Known rows, with every way that one mark hangs from another:
k762(k121(k308(k715) k484(k733))): [ 18   5   9   8  -3  -2  -1  -9 -14  -4  -2  -3  -6  11   8   1  -9  -3
  -4  -8 -11  -6   6  -2  -2   1  -5   4 -14  -6   1  -8  17  16   9  -5
   1  12   2  -6  -5 -19  -3   3  -7  10   9  10 -16  -1   4   5   5]
k484(k121(k308(k77(k185) k715)) k733): [ 15   9  16   8  -3  -1  -3   1 -10  10   0   4 -17   4  -5  -1  -9 -17
   4  -4 -16  16   4 -10 -10   6   4  -2 -12  -5 -12 -11   3  13   2  -5
  -5   9  19  15   1  -4  -8   3  -2   0  10  10 -13   0  -7   5   8]
k77(k252): [ -8  -2   2  -5  -7  -2  -2   3   7   5  -6  -1   1  -3 -11   7   0  -1
   3   4   8   8   1   2   4  -2   0  -1   0   3   0  -1  -5   2   7  -2
   0  -5   5   3   0   4   1  -1  -6 -10  -6   2   9   1   5   1  -4]
k541(k185 k308(k77 k715)): [-10  -3  14   7  20  -5  -4   8   5  10   6   4   0  11  -6  -2   5 -25
 -12  12   2  21   1  10 -18  -4  -1  -1   5  -5  -2  -4  -2   2  -6 -18
   0 -27  28   9  -1   3 -13 -10  -5   1 -16  -8   2   1  -4  -4   3]
k77(k185(k541(k308(k715) k449)) k252): [-17   1  16  12 -18  -6 -15  11  10  12   5   3   2  -3 -19  10   5 -14
  -2  24  18  28  -2  -2  -7   3   0  -2   8  15  -8  -2 -22  -3   9 -10
  -5 -19  34  10 -10  10 -17 -16 -16 -17 -21  -6  14   6   6  -1   2]
k252(k77(k185(k541(k308(k715) k449)))): [-15  -3  12  11  -9  -2 -16   9   0  -2  11  -3  -2  -4  -4   3   9 -17
  -5  15   8  23  -1  -6 -11   5   0   4  16   3  -1   0 -16  -5   4  -8
  -5 -21  30   7  -6   1 -17 -21  -2  -7 -17  -2   9   9   1  -5   2]
k308(k77): [ -6   0   5   0   5   1  -1   4   1   6   2   2  -1  -3  -1  -1   4 -11
  -5   2   1   3   0   3  -6  -1   3   5   0 -10  -1  -1   2   1  -5   1
  -1 -12   9  15   6   2   6  -5   0  -2  -5   2   7   1  -5  -1  -1]
k252(k77): [-8 -6 -1 -3 -2  3 -6  2 -3 -7  1 -6 -2 -5  2  1  6 -6  0  0  1  6  1 -3
 -1  0  0  4 10 -7  5  1 -2 -2  1 -1 -1 -9  5  2  2 -4 -3 -9  7  0 -6  4
  6  5  1 -3 -2]
k185(k541): [ -2   1  10   5  -6   1  -2   4   0   1   8   3   5  -7  -4   2   2   2
  -1   6   3   7   0  -5  -2   2   0   4   1   9  -1  -1  -7  -4  -3   2
  -3  -7   7   6  -2   3  -8 -10   0  -5  -5  -3   2   5   2  -4   7]
k484(k121 k733): [ 12   8  -3  -1  -7   2   0  -4  -9  10  -2  -2  -9  -4  -5   3 -11   6
  10 -11 -19   0   7 -12   1  -2  -1  -7 -12   2  -6  -7   2   6  -3   2
   0  14   1   3   3   5  -5  12   1   2  11   4 -13  -2  -1   6   9]
k449(k715(k308)): [  1   3   9   8  14  -5   2   0   3  -4  -6   6   2  14   7  -5  -2   5
   5   7   7  10  11   3  -9   9   6  -1  13   4  -5  -1  -5   9   0   3
  -7  -4   5   1 -11  -1  10  -4 -10  12  -2  -5   2   5 -13  -7  -3]
k121(k308(k77) k484(k733) k762): [ 17   6  12  -1  -4   0   3 -14 -16  16  -2   2 -10   9   6   1  -1 -17
  -3  -9 -12 -15   5  -3  -5   0  -6   5 -15 -11   0 -11  24  15   1   2
   1   9   0   5   7 -20   0   5 -10   5  12   9 -12   1  12  10   4]
k762(k121): [ 0  2 -5  3 -5  1 -3 -1 -9 -6 -1 -3  3  0  4  1 -2  8  1 -5  1 -7  1  1
  6 -1 -5  8 -2 -4  7 -2  5  4  0  2 -1  5 -3 -1 -1 -7  0 -1  0  5  0  3
  1 -4  1 -2  5]
k484(k121(k308(k715))): [  8   5  15   0  -1  -7   1  -4  -3  -4  -2   5 -13  10   2  -2  -8  -2
   5  -5  -7  11   2  -1  -5   8   4  -6  -5  -1  -3  -9   1  14   9  -6
  -1  13  11   8  -4 -11 -16   2   8   3   7   0  -8  -6   0  -5   6]
k541(k252(k77) k449): [-27  -5 -12  -7  -5  -8 -10  -6   3   3   0  -4  -1  -6   2   5   3  -5
  -3   1  16  16   5  -2 -12 -11  -7  -5  11  -5   5   2 -11  -4  14   2
   3 -17  17   1   0   4  -8 -21   7   2 -24 -14  14   5  11  -8  -3]
k715(k308(k77(k185(k541) k252))): [-13   4  16   6  -2  -7  -6  13   6   4   5   9   7   0 -15   7   7 -11
  -2  18  14  17   0   1  -5   1   9  12   9   3  -9  -4  -9   5  -3   0
 -13 -23  26  22  -3   6   5 -12 -13 -14 -10   9  15   7  -7  -9   1]
k715(k308): [-1  4  6  2  7 -9  4  1  2 -5  0  6  5  8  0  1  2  3  0  6  4 -1  3  2
 -3 -1  7  3  6  2 -3 -4 -1  6  0  0 -8 -6  4  3 -5 -1  3  0 -4  1  1  5
  0  2 -4 -8  2]
k308(k77(k185 k252) k715): [-10   1  15  11  -3  -1 -10  12   7   3   1   3  -4   3 -16   4   0 -33
  -3  14   8  25  -5   5 -11   3   6   5   5  -8 -13   1  -6   4   6 -10
  -5 -20  32  21   2   5   5  -9 -12 -18 -10   7  12   4  -9  -2  -7]
k121(k308(k77 k715) k484(k733) k762): [ 19   7  17   5   0  -2   4 -14 -15  10  -1   2 -12  15   6  -4  -4 -29
  -3  -7 -14  -9   4   0 -13   3  -4   1 -13 -13  -5 -11  23  17   8  -5
   1   6   8   4   6 -22  -2   3 -10   3  11  10 -17   3   8   8   2]
k449(k77): [ 5 -1 -1  2  2  1 -4  2  0  2  2 -2  0  6  8 -2  6 -1  3  6 10  3  4  4
 -2  6  1 10  3  2 -1 -2 -2  1 -2 -1 -9  0  2  1  3 -4  8 -9  0  7 -8 -2
  8 -3 -7 -2  0]
k252(k77(k185(k541(k308 k449)))): [-18  -4   7   7 -12   0 -17   9  -1   2  10  -3   0  -9  -4   5  12 -11
  -4  13  10  19   0  -8  -7   4  -2   6  15   3   0   0 -16  -7   0  -4
  -5 -20  24   7  -5   2 -16 -20  -2  -6 -18  -3  12   8   3  -2   4]
k449(k715): [ 3  0  4  6  8  2 -2  0  0  0 -5  2 -2  8  6 -5 -3  4  6  2  4 10  9  2
 -6  9  0 -2  8  1 -3  3 -5  3  1  2 -1  1  1 -1 -7  0  8 -5 -7 10 -3 -9
  2  4 -8  0 -4]
k484(k121(k308 k762) k733): [ 18   9   4  -2 -11  -1   4 -12 -18  11  -5   2 -15   4   1  -1  -9  -1
  13 -15 -19  -5   6 -10   1   3  -5  -5 -15  -2  -2 -15  10  13   1   2
  -3  26  -3   2   4 -12 -11  11   2   5  17   5 -17  -3   8   6  13]
k715(k308(k77(k185 k252))): [-11   3  12   4   1  -8  -5  11   6   3   1   8   4   4 -13   7   6 -12
  -2  14  13  14   0   4  -4   0   9  10   9  -2  -8  -5  -5   7  -1  -1
 -11 -19  22  19  -2   5   9  -6 -13 -11  -7  10  14   4  -7  -7  -2]
k77(k185(k541(k308(k715))) k252): [-11   2  21  13 -12  -2 -14  14   8   8   7   3   4  -1 -20  10   4 -13
   2  20  14  28  -4  -1  -2   4   1   3   4  13  -8   0 -18  -1   5 -12
  -5 -17  29  10  -8   8 -13 -11 -14 -20 -15  -2  12   8   2   1   3]
k541(k185(k77) k308(k715)): [-13  -5   9   9  13  -2  -5  12   2   1   7   3  -3  11  -5   0   6 -15
  -6   9   5  21   1   7 -12   2  -7  -1  10   5  -1  -4  -8   0  -2 -19
  -1 -21  23   4  -3   3 -19 -16  -2  -1 -15 -12   1   5  -1  -4   4]
k449(k77(k185(k541) k252) k715): [  0  -1  12  13  -6   4 -17  12   4   7   1   3   1   7  -2   4   6  -3
  11  21  27  32   9   1  -4  18   2  15  12  13 -10   2 -20   3   1   0
 -15  -8  21   9  -6   5  13 -22 -18   0 -19 -10  22   6 -12  -1  -3]
k121(k308 k484(k733) k762): [ 22   5   8  -1  -8  -1   4 -17 -17  11  -2   0  -8  11   7   1  -3  -8
   1 -11 -13 -18   5  -4   0   2  -8   0 -16  -4   1 -10  21  14   6   2
   2  18  -8  -8   2 -21  -4   9 -10   6  15   6 -17   0  17  11   6]

Rows:
[-20  -1  12   6  11  -8 -14   4   5  -2   7  -3  -1   7  -3   5   3 -20
  -1   6  13  31   1   2 -15  -5  -4  -4  11  -5   3   2 -10   0   8 -17
   2 -22  28   2  -4   2 -14 -17   1  -4 -22 -12   9  10   3   0  -1] : k541(k252(k77(k185)) k308(k715))
[-21  -7 -11  -5   4   0  -8   7  -2   0   7   4   3   0  -9  10   5  -7
  -2  -2  16  26   2   3  -4 -10 -12   7   5   1   0   3  -7  -4   1  -2
   0 -18  16   6   4   9  -4 -23   0  -7 -19 -16  12   5   7  -5   1] : k541(k185(k77) k252)
[-24  -9  -7   4  -2  -6  -7   8   4   5  -5   8   0   7  -6   6   7  -2
  -1  16  22  25  12   6 -12   3  -5   1  21  10  -7  -4 -20   3   7   0
  -9 -21  26   9 -10  10  -2 -25 -14   3 -24 -14  16   4  -1 -13  -3] : k541(k185(k77(k252)) k449(k715(k308)))
[-10   1   2   9  -3  -9 -13   4   7  16   4  -1  -2   7   6  -1  10  -5
  -4  18  18  10   5   3 -12   6  -3  -1   9   8   1  -5 -15  -1   2  -7
  -8 -10  21   0  -6   3 -10 -13  -7  10 -23 -13  11  -3  -1   0   3] : k541(k308 k449(k77(k185)))
[-27  -8   1  -2   3 -10  -8   6  12  25   0   3   2   1 -11   5  10 -14
 -13  18  15  19   5   9 -15 -10  -5  -5   8   0   2  -6 -12  -1   1 -10
   0 -32  32  11  -3  12 -16 -15 -11   0 -31 -13  15  -1   8  -4   2] : k541(k185 k308(k77(k252)) k449)
[-11  -1  14   5   4  -3  -2   6   8   2  -3   2  -4   3 -12   2  -1 -26
  -3   8   4  16  -2   8 -12  -1   6   0   4  -9  -7  -1  -1   5   7  -9
  -1 -20  24  17   4   2   3  -7  -5 -12  -9   5   9   4  -7  -4  -7] : k308(k77(k252) k715)
[-19   0  10   5 -15  -1 -13  12   7  15   5   5   1 -11 -17  10   7 -17
  -5  17  16  22  -2  -1  -6   0   2   9   5   2  -9  -1 -14  -3   1   1
  -7 -23  31  24   1  11  -1 -17 -13 -18 -18   1  20   4   0  -3  -1] : k308(k77(k185(k541(k449)) k252))
[ -5  -1  -8   6 -12  -5 -13   2   2   9   3   0  -4   3   4   0   7  -7
  -2  14  17   8   2   1  -8   5  -1   5   9   5  -5  -3 -13  -3   5   2
 -10  -4  16   2  -2   2   1 -14  -7   5 -17  -6  11  -4  -3  -3   0] : k541(k449(k77(k185)))
[ 21   3  13   0  -1   0   2  -9  -8   9  -2   0  -7   7   5   3  -4  -2
  -6  -5 -12  -6   8  -6  -2   1  -2  -1 -16   0  -2  -7  14  13   5  -1
   2  10  -3  -7  -4 -12  -2   6  -8   8  11   7 -17   1   9  12   2] : k121(k308 k484(k733))
[ 11   4  20   3   1  -6   2 -12 -10   2   0   5  -9  19   8  -4  -1 -26
  -5  -4  -4  -8   1   8 -11   5  -3   4  -6 -14   0  -9  20  17  10  -5
   2   3  10   8   4 -26  -6  -2  -6   2   7   4  -8  -2   9   1   0] : k121(k308(k77 k715) k484 k762)
[-15   1  11  10 -17  -6 -13  11   8   8   1   8   5  -2 -16  10   4  -4
   3  24  23  28   3  -3  -4   7   3   5  13  15 -12  -1 -24   0   7   2
 -11 -17  30  12 -13  11  -3 -18 -21 -14 -17  -3  18   8   0  -6  -1] : k77(k185(k541(k449(k715(k308)))) k252)
[-14  -2   8   9  -8  -1 -15   8  -2  -4   6   1   1  -3  -2   4  10  -7
  -1  15  14  24   5  -7  -9   8   3   9  22   4  -4   1 -18  -2   2   2
 -10 -19  24   9  -9   2  -4 -23  -7  -2 -15  -1  13  10  -4  -9   0] : k252(k77(k185(k541(k449(k715(k308))))))
[ 17   4   5   3  -7   0  -2  -9 -15   1  -2  -3  -4   6   9   3  -5   5
  -4  -9  -9 -11   7  -4   5   1  -7   7 -15  -5   5  -8  17  14   4   0
   1  14  -5  -6  -4 -17  -1   4  -7  11   8   9 -12  -3   8   7   6] : k762(k121(k308 k484(k733)))
[ -8   2  14   9   9  -4  -4   8   6   3  -5   8   2  11  -3   1   2  -6
   4  14  15  20   9   5  -9   9   7   6  14   1  -9   0  -9   8   0   2
 -10 -14  19  14  -8   4  16 -10 -18   1  -9  -1  13   7 -14  -6  -6] : k449(k715(k308(k77(k185 k252))))
[-19   1   7   8  -1  -8 -10   6   7  19   4   2  -3   0  -2   1   9 -14
 -10  15  11  10   2   3 -16   1  -1  -5   8   0   0  -5 -11  -1   0  -7
  -2 -19  27  12  -4   7 -12 -11  -8   2 -21 -10  10  -1   0   1   2] : k541(k308(k77(k185)) k449)
[-32  -4  -2  -4   4 -13 -10  -4   7   9   2  -5   0  -2   4   4   6  -5
  -5   5  17  17   8   0 -16 -11  -9 -11  12  -3  11  -2 -13  -3  11  -7
   4 -23  22  -1  -4   5 -20 -20   5   7 -32 -21  13   6  14  -4   0] : k541(k252(k77) k308 k449)
[ -7  -5  -7   6   8 -10  -9   0   3   8  -3   6   2  15   7  -3   7  -3
  -3  20  22  21  14   9 -17   4  -1   6  19   7  -7  -5 -15   4   1   2
 -15 -16  21   1 -10   4   6 -22 -14  18 -24 -15  11  -2  -9 -14   0] : k541(k185 k449(k77 k715(k308)))
[ -6   5  10   6   6  -7  -4   9   2   1   4   8   4   5  -5   2   6 -12
  -4  12   9   8  -1   2  -7   1   9  11   8  -4  -9  -3  -3   5  -6   1
 -12 -16  18  17  -1   3   8  -6 -10  -6  -3   9   8   3 -11  -7   1] : k715(k308(k77(k185)))
[-33  -8  -5   3  11  -9 -11   4   6  13   2   5  -1   8   1   5   6  -3
  -4   9  25  34  14   6 -21  -4 -16  -8  17   8   3   0 -21  -1   5  -7
   1 -26  30   3  -9  13 -16 -32  -8  11 -38 -36  16   7   8  -7   1] : k541(k185(k77) k252 k308 k449(k715))
[-13   0  22  14   1   2  -4  16   0  -4  13   3  -2  -2  -3   1   7  -5
  -1   8   6  16   1  -4 -12  10  -5   2  10  13   0  -4 -14  -2  -1 -12
  -3 -19  20  12  -3   2 -21 -23   2  -6 -14 -10   4  12  -1  -5   8] : k185(k77 k541(k308(k715)))
[-16  -8   0   4   7  -9 -12   3  11  21  -4   2   1  14   2   1   9  -3
  -2  23  25  27  15  11 -16   3  -6  -3  16  10   0  -5 -20   2   4  -9
  -7 -21  26  -1 -11   7  -8 -21 -15  16 -35 -25  17  -1   0  -5  -1] : k541(k185 k308 k449(k77(k252) k715))
[-26  -2  11   5   2  -8 -11   0   6   8   5   0   3  -4   2   3   5   2
  -1  12  18  27  12  -4 -20  -2  -7  -7  16   8   5   0 -21  -4   6  -2
   1 -25  25   4  -9   7 -18 -29  -1   7 -32 -26  14  12   7  -8   4] : k185(k541(k252(k77) k308 k449(k715)))
[-21  -1  15   2   4  -4  -8   4   3   3  11  -1   7  -7  -3   6   7   0
  -2   6  12  22   4  -5  -9  -6  -5   1   7   5   8   0 -11  -4   0  -6
   2 -23  18   4  -2   4 -18 -22   5  -3 -22 -15  11  13   9  -4   7] : k185(k541(k252(k77) k308))
[-22  -2   6   0   6  -6 -15   4   4   4   7  -5   2   1  -2   7   7  -9
  -1   4  15  24   3  -1  -7  -6  -7  -1   9  -3   7   2 -10  -2   2 -10
   2 -19  20   1  -2   4 -12 -16   0  -3 -22 -13  14   9   8   2   1] : k541(k252(k77(k185)) k308)
[  2  -2   6  10  -2   2 -16   9   5   6  -5   2  -1  12   1   3   4  -5
  11  17  25  27   9   4  -3  18   2  11  12   7  -9   2 -15   5   2  -1
 -13  -4  16   5  -6   3  18 -15 -18   4 -16  -8  21   3 -13   1  -7] : k449(k77(k185 k252) k715)
[-18   1   4   7  11 -16  -8  -4  11  10   2  -2  -3  13   7  -2   2 -12
  -2  12  22  20   8   8 -24  -5  -5 -11   8   3   2  -4 -14   2  15 -13
  -2 -18  28  -2  -4   3 -14 -21   0  12 -33 -25  11   2   3  -7   0] : k541(k252 k308(k715) k449(k77))
